Every row comes from one small tree of marks. The marks that hang from a mark follow it in brackets, in the order of their numbers. Every link used is in the known rows. Which tree was each row made from?
(in the rows, 128 means zero)
Known rows:
k_851[k_824[k_627[k_22]]]: [101 166 138 176 159 138  89 154  90 113 122 136 119 101 113  62  79  97
 148 144]
k_435[k_824[k_747]]: [138 103 117 128 115 131 128  89 166 142 142 128 104 129 151 114 134 149
  98 148]
k_22[k_435]: [126 101 105 128 125 134 164 121 135 160 126 128 129 124  99 148 137 134
 102 154]
k_851[k_53 k_824[k_747]]: [144 138 109 157 145 146 115 131  95  82 122 132 146 144 120  62 107 160
 150  91]
k_747[k_22[k_627[k_220 k_824]]]: [ 75 138 190 106 113 145 130 128 124 111 131 106 105 119 153  80 123  86
 101 109]
k_851[k_824[k_627[k_22[k_435] k_220] k_747]]: [140 146 137 168 158 122  61 153  75  77 117 148 161 110  80 175 149 130
 143 162]
k_627[k_220 k_824]: [ 70 176 181 139 120 137  93 135 146 122 127  90  87 125 159 117 110  94
  91  89]
k_22[k_435[k_824[k_747]] k_627[k_220]]: [176  92 154 111 129 126 126  94 150 114 136 157 133 101 149 157 183 143
 119 156]
k_851[k_53 k_824]: [112 155 125 171 161 147 124 136 104 103 113 130 127 130 135  41  78 132
 164  75]
k_22[k_435[k_824]]: [124  87 117 129 129 124 150  95 165 168 123 136 109 120 149 154 124 134
 119 151]
k_824[k_627 k_851]: [127 165 102 147 119 119 130 148 133 175 139 130 125 128  76 141 121 120
 116 132]
k_747[k_22[k_435 k_627] k_824[k_851]]: [167  66  90  64  91 117 213 119 167 157 138 144 126 139 144 209 147 126
 123 154]
k_22[k_435 k_627[k_824]]: [132 107 150  94 105 142 165 133 129 140 128 129 124 108 137 105 121 103
  99 127]
k_824[k_747[k_22[k_435 k_627]]]: [174  48  97  80 105 142 191 105 108 125 141 146 163 129  71 132 182 151
 101 192]
k_824[k_747 k_851[k_53]]: [146 140  83 133 113 125 138 132 160 132 133 124 141 154 125 139 133 159
 128 103]
k_747[k_22]: [ 89 105 112 125 121 145 167 108 128 153 134 112 113 137 101  99 126 125
 101 150]
k_435[k_824[k_627]]: [116 128 137 147 140 121 119 106 131 172 130 127  97 109 135  81 108 120
 126 155]
k_22[k_435 k_627[k_220 k_824[k_747 k_851]]]: [160 141 149  95  89 119 122 147 156 107 138 140 147 126 116 222 172 121
  91 109]
k_851[k_824[k_627]]: [128 157 128 169 152 140 112 145  67 119 126 140 130 114  68  70 100 120
 136 126]
k_851[k_53 k_824[k_747[k_22[k_435 k_627]]]]: [173  68  99 109 138 146 168 124  69  75 119 163 187 138  82  89 141 161
 165 129]
k_627[k_220]: [100 163 153 157 138 139 113 122 140 131 132 104  99 113 129 115 142 116
 106 122]
k_851[k_53 k_824[k_627[k_22 k_220] k_747]]: [116 182 150 182 176 130  40 155  75  62 112 130 149 116 141  75 108 131
 179 111]

Which tree is each row?
[141 108 171 126 145 127 133  99 156 139 126 150 114  86 166 139 156 116
 133 138] -> k_22[k_435[k_824] k_627[k_220]]
[115 135 126 125 132 123 125 136 144 153 129 104  83 111 198  93 100 102
 126 175] -> k_747[k_824[k_627[k_22]]]
[152 145  99 115 109 109 146 142 156 169 138 118 104 134 142 157 118 122
 117 136] -> k_747[k_824[k_627 k_851]]
[126 112  71 120 109 125 155 121 148 135 132 123 151 170 109 154 130 160
 131 114] -> k_824[k_747[k_22] k_851[k_53]]
[110 193 163 191 188 134  70 155  61  90 108 128 138 119 111  60 104 126
 183  79] -> k_851[k_53 k_824[k_627[k_220]]]
[139 143  98 117 113 117 157 129 191 153 125 108  99 150 213 141 100 137
 148  85] -> k_747[k_824[k_851[k_53]]]
[151  81 110  96 105 151 180 106 115 119 149 132 139 125  97  67 165 141
  96 171] -> k_824[k_747[k_22[k_627]]]
[121 127 122 128 118 101  92 110 139 142 141 133 131 143  93 211 157 143
 123 145] -> k_435[k_824[k_627[k_220] k_747[k_22] k_851]]
[128 122  91 110 126 108 156 136 135 161 123 111 122 161 159 141 105 134
 161 116] -> k_747[k_22 k_824[k_627 k_851[k_53]]]
[131 133 137  99 125 121 156 127 168 124 128 121 112 141 216 134 134 120
 165  88] -> k_747[k_22[k_627[k_220]] k_824[k_851[k_53]]]
[120 162 166 117 121 118 120 155 153 119 115 129 139 125 166 163 120 107
 147  61] -> k_22[k_435 k_627[k_220 k_824[k_851[k_53]]]]
[152 147 127  96  90 131 134 145 155 115 135 129 135 138 170  96 113 129
 121  73] -> k_22[k_627[k_824[k_747 k_851[k_53]]]]
[151  85  92 133 152 129 131 138  35  96 111 151 197 156  34 122 129 171
 167 144] -> k_851[k_53 k_824[k_627 k_747[k_22[k_435]]]]
[ 80 189 157 178 167  98  52 134 175 151 110 127 106 111 207 142  92 103
 190 103] -> k_435[k_824[k_627[k_22 k_220] k_851[k_53]]]
[157 145 109 159 158 137  98 148  52  90 121 137 160 134  82  48 110 159
 161 112] -> k_851[k_53 k_824[k_627 k_747]]
[152  65  83 104 118 125 156 122  75 144 132 135 172 147  17 163 171 162
 105 205] -> k_824[k_627 k_747[k_22[k_435]]]
[137 142 152 148 141 117  74 108 123 127 136 128 115 114 129 127 153 142
 115 153] -> k_435[k_824[k_627[k_220] k_747]]
[143 128 133  93  89 124 160 145 160 150 134 140 128 122 121 175 117 101
 102 108] -> k_22[k_435 k_627[k_824[k_851]]]
[ 44 185 187 149 124 135  72 143 167 118 120  89  82 115 200 112  91  73
 101 106] -> k_627[k_22 k_220 k_824]
[110 114 125 132 135  94 110 117 138 167 122 144 137 136  88 252 152 124
 143 145] -> k_747[k_22[k_435[k_824[k_627[k_220] k_851]]]]
[ 97  98 139  94 100 129 118 120 123 103 126 108 143 158  95 211 156 134
  82 137] -> k_627[k_220 k_824[k_747[k_22[k_435]]]]
[128 106 159  92 124 138 164 109 144 119 137 112  92 115 190 102 153 109
 120 139] -> k_747[k_22[k_627[k_220]] k_824]
